Each row was made from one small tree. The marks that hang from a mark follow it in brackets, in the order of their numbers. Every link used is in the known rows. Write each row's tree.
(in the rows, 128 means zero)
Known rows
z_68(z_15(z_225(z_343)) z_16(z_437)): [115 167 103 144  36 143 130 112  95 168 147 128  83  87  44  91 120 157
 137 130 141  81 110]
z_972(z_207): [121 111 158 152 150 139 110 110 100  77  79 121 123 104 128 181 146 110
 176 188 166 113 143]
z_16(z_437): [ 92 127 137 134 125 124 145 119  90  98 115 107 107 121  67 148 149  89
 150 156 136  95 160]
z_343(z_225): [ 95 175 120 138 132 124 154  68 112  92  83 135 128 134 113 174 136  71
 150 170 154 102 111]
z_225(z_15 z_343): [ 98 133 158 145 147 132  86  97 128 127  77 129 126 106 158 101 146 106
 153  94 107 107 128]
z_15(z_68(z_16) z_225(z_207(z_972) z_343)): [170 156 115 136 125 120 176 141 136 145 144 130 113 158 143  63 164 153
  81 122 103 163 100]
z_68(z_15 z_16): [117 147 107 173  70 132 166 111 106 101 115 119 148 110 115 154 123 101
 114 131 188 120 117]
z_15(z_68): [128 121 151 112 146 123 158 146 121  82 112 123 119 128 129 159 135  87
 155 144 157 138 132]
z_437(z_16(z_68) z_66): [159  74 118 146 128 155  83 139 136 162 143 108 127 100 126 186 160 119
 166 130 132 160 125]
z_343(z_225(z_15(z_68(z_16)) z_207(z_972))): [ 99 183 153 111 174  63 213 100 160 107 136 143 154 198 190 118 121 102
  61  86 123 136 108]
z_68(z_15(z_225(z_207)) z_16(z_437(z_66))): [128 131  93 151  88 127 123 125 134 168 197 118 122 130  75 157 103 180
  96 130 157 117 156]
z_972(z_207(z_225(z_15))): [122 105 183 102 150 126  68 136 134  84  82 143 170 106 170 164 103 129
 159 165 122 104 163]
z_437(z_16(z_68(z_15(z_225(z_343)))) z_66): [192  78  84 140  65 178  47 135 135 218 181 132  99  65 113 142 122 179
 180 115 109 148  88]
z_16(z_68 z_437(z_66)): [101 103  99 123 140 137 123 148 129 151 160  97 109 103  74 195 146 104
 155 148 140 131 158]
z_207(z_225(z_15(z_68(z_16)) z_343)): [122 155 169  83 123 119 130 157 165 153 102 151 149 116 151  84 116 127
 124  81 125 126 136]
z_972(z_207(z_225(z_343))): [135 119 151 114 137 163  72 126 109 125  69 154 120  85 120 134 134 139
 186 179 134 118 151]
z_68(z_15(z_225(z_207(z_972) z_343)) z_16): [162 147  79 174  74 137 147 109 112 146 151 131 135 137 132  69 142 161
  72 120 106 147  97]
z_207(z_225(z_15)): [120 115 150 109 132 122  93 136 142  94  92 129 184 124 159 141 114  96
 124 135 108 109 159]
z_972(z_207(z_225(z_15(z_68) z_343))): [123 103 203  62 173 128  78 160 155 129  89 174 127 101 172 126  97 152
 182 117 114 120 148]
z_68(z_15): [123 113 117 152  94 142 139 113  97  89 113 124 140 108 119 166 115  96
 141 140 161 124 126]
z_225(z_15(z_68)): [115 115 181 102 163 100 137 140 145  92 106 126 140 133 168 148 115  96
 143 102 125 127 132]
z_15(z_68 z_225(z_207(z_972) z_343)): [177 117 115 115 155 130 150 146 130 129 144 135 108 155 151  72 156 149
 109 134  75 164 114]
z_68(z_15(z_225(z_207)) z_16(z_437)): [126 143  94 160  77 133 146 132 100 134 174 108 118 145  69 113 101 169
  92 144 157 102 134]
z_207(z_225(z_343)): [135 133 119 118 118 163  98 132 114 130  79 140 141 103 111 107 146 110
 150 151 119 126 146]

Write each row's tree
[170 112  97 159 127 128 142 118 111  89 135 106 152 166 146 113 161 123
  83 181  80 150 126]  z_15(z_225(z_207(z_972)))
[ 91 156 148 140 197 108 118  74 140  96 101 130 153 177 171 138 111 104
 108 114 129 108 123]  z_343(z_225(z_15 z_207))
[172 123 125 123 165 153 114 146 132 140 131 128  98 147 134  88 139 161
 139 139 115 151 109]  z_15(z_68 z_225(z_207 z_343))
[159  73 105 151  87 163 110 150 101 138 144 113 132 102 115 155 119 126
 157 122 142 142  92]  z_437(z_16(z_68(z_15)))
[119 143 198  77 148 118 102 159 157 144  91 166 126  99 159 114 109 156
 159 104 145 114 140]  z_972(z_207(z_225(z_15(z_68(z_16)) z_343)))
[178  98  39 150 112 161 123 144 114 152 172 119 130 138 142  87 129 161
  93 139  87 170  72]  z_16(z_68(z_15(z_225(z_207(z_972) z_343))))
[ 91 156 177  59 125 105 134 168 148 166 126 153 117 116 101  71 110 138
 130  74 122  99 157]  z_207(z_225(z_15(z_68(z_16(z_437))) z_343))
[152 157  93 171  30 139 143 118 110 111 138 117 140 107 105 147 117 131
 114 160 170 109 101]  z_68(z_15(z_225) z_16)
[135 107  68 123  63 155 131 158 101 135 187 104 109 107  58 155  99 141
 146 172 133 104 104]  z_16(z_68(z_15(z_225)) z_437)
[130 117  70 121  70 170 105 148 104 173 173 119  83  88  53 109 111 157
 162 143 119 107  91]  z_16(z_68(z_15(z_225(z_343))) z_437)
[ 92 146 154 102 127  96 174 148 147 147 161 124  93 112  72 180 137 115
 141 114 178 125 171]  z_15(z_68(z_16(z_437(z_66))))
[ 90 186 158 117 187  84 174 101 164 121 117 139 141 185 176 127 104 115
  87  92 164 122 111]  z_343(z_225(z_15(z_68(z_16)) z_207))
[111 121 153 161 195 134  78 104 130 131  87 123 132 146 176  77 143 134
 121  83 105 131 137]  z_225(z_15 z_207 z_343)
[123 122 143 101 122 117 111 123 134 124  94 147 172 116 169  78 147 107
 109 108  50 129 147]  z_207(z_225(z_15 z_343) z_972)
[112 154 105 145 169 106 180  72 112  86 111 129 146 182 149 133 153  82
  89 155 115 138 117]  z_343(z_225(z_207(z_972)))
[ 97 147 162 100 217  91 146 106 154 102 116 144 138 187 180 141  89 109
 119  96 139 125 118]  z_343(z_225(z_15(z_68) z_207))
[125 151  90 161  84 148 125 121 100 173 161 123  92 127  63  72 113 188
 110 120 141 105 122]  z_68(z_15(z_225(z_207 z_343)) z_16(z_437))
[131 116 110 163 174 131 142 107 106 120 103 124 131 152 150  80 184 114
 102 122  89 160 130]  z_225(z_207(z_972) z_343)
[158 166 132 129  81 126 167 147 137 112 128 115 120 131 118 137 136 125
 128 169 163 121 106]  z_15(z_68(z_16) z_225)
[ 87 125 173 103 188  75 144 151 176 157 170 124 123 155 130 147 116 148
  99  64 151 133 187]  z_225(z_15(z_68(z_16(z_437(z_66)))) z_207)
[163 161 122 140 135 144 140 146 137 158 132 123  99 149 128  77 143 167
 114 128 145 146 100]  z_15(z_68(z_16) z_225(z_207 z_343))
[168 123  97 154 133 142 123 107 114 124 123 121 124 150 145  71 175 144
 102 156  68 150 115]  z_15(z_225(z_207(z_972) z_343))
[ 86 133 113 144  79 111 151 117 120 153 166 123 115  92  62 187 116 123
 124 112 184 111 169]  z_68(z_15 z_16(z_437(z_66)))
[194  69  86 138  61 169  63 145 139 177 189 123 128  87 118 190 107 163
 163 137 127 146  99]  z_437(z_16(z_68(z_15(z_225))) z_66)
[123 101 146 151 180  94 138 109 134  78 114 110 175 173 195 109 152 104
  72 105  74 146 145]  z_225(z_15 z_207(z_972))
[101 143 156  95 207  67 183 106 156  91 129 149 147 194 197 125 116  99
  87  95  95 145 120]  z_343(z_225(z_15(z_68) z_207(z_972)))
[ 98  88  80 118 115 138 128 145 124 158 189 112 113  90  72 203 107 120
 152 125 157 133 149]  z_16(z_68(z_15) z_437(z_66))
[131  96 204  63 169 114 101 166 158  86 102 159 154 118 176 168  86 134
 168 143 131 115 161]  z_972(z_207(z_225(z_15(z_68))))
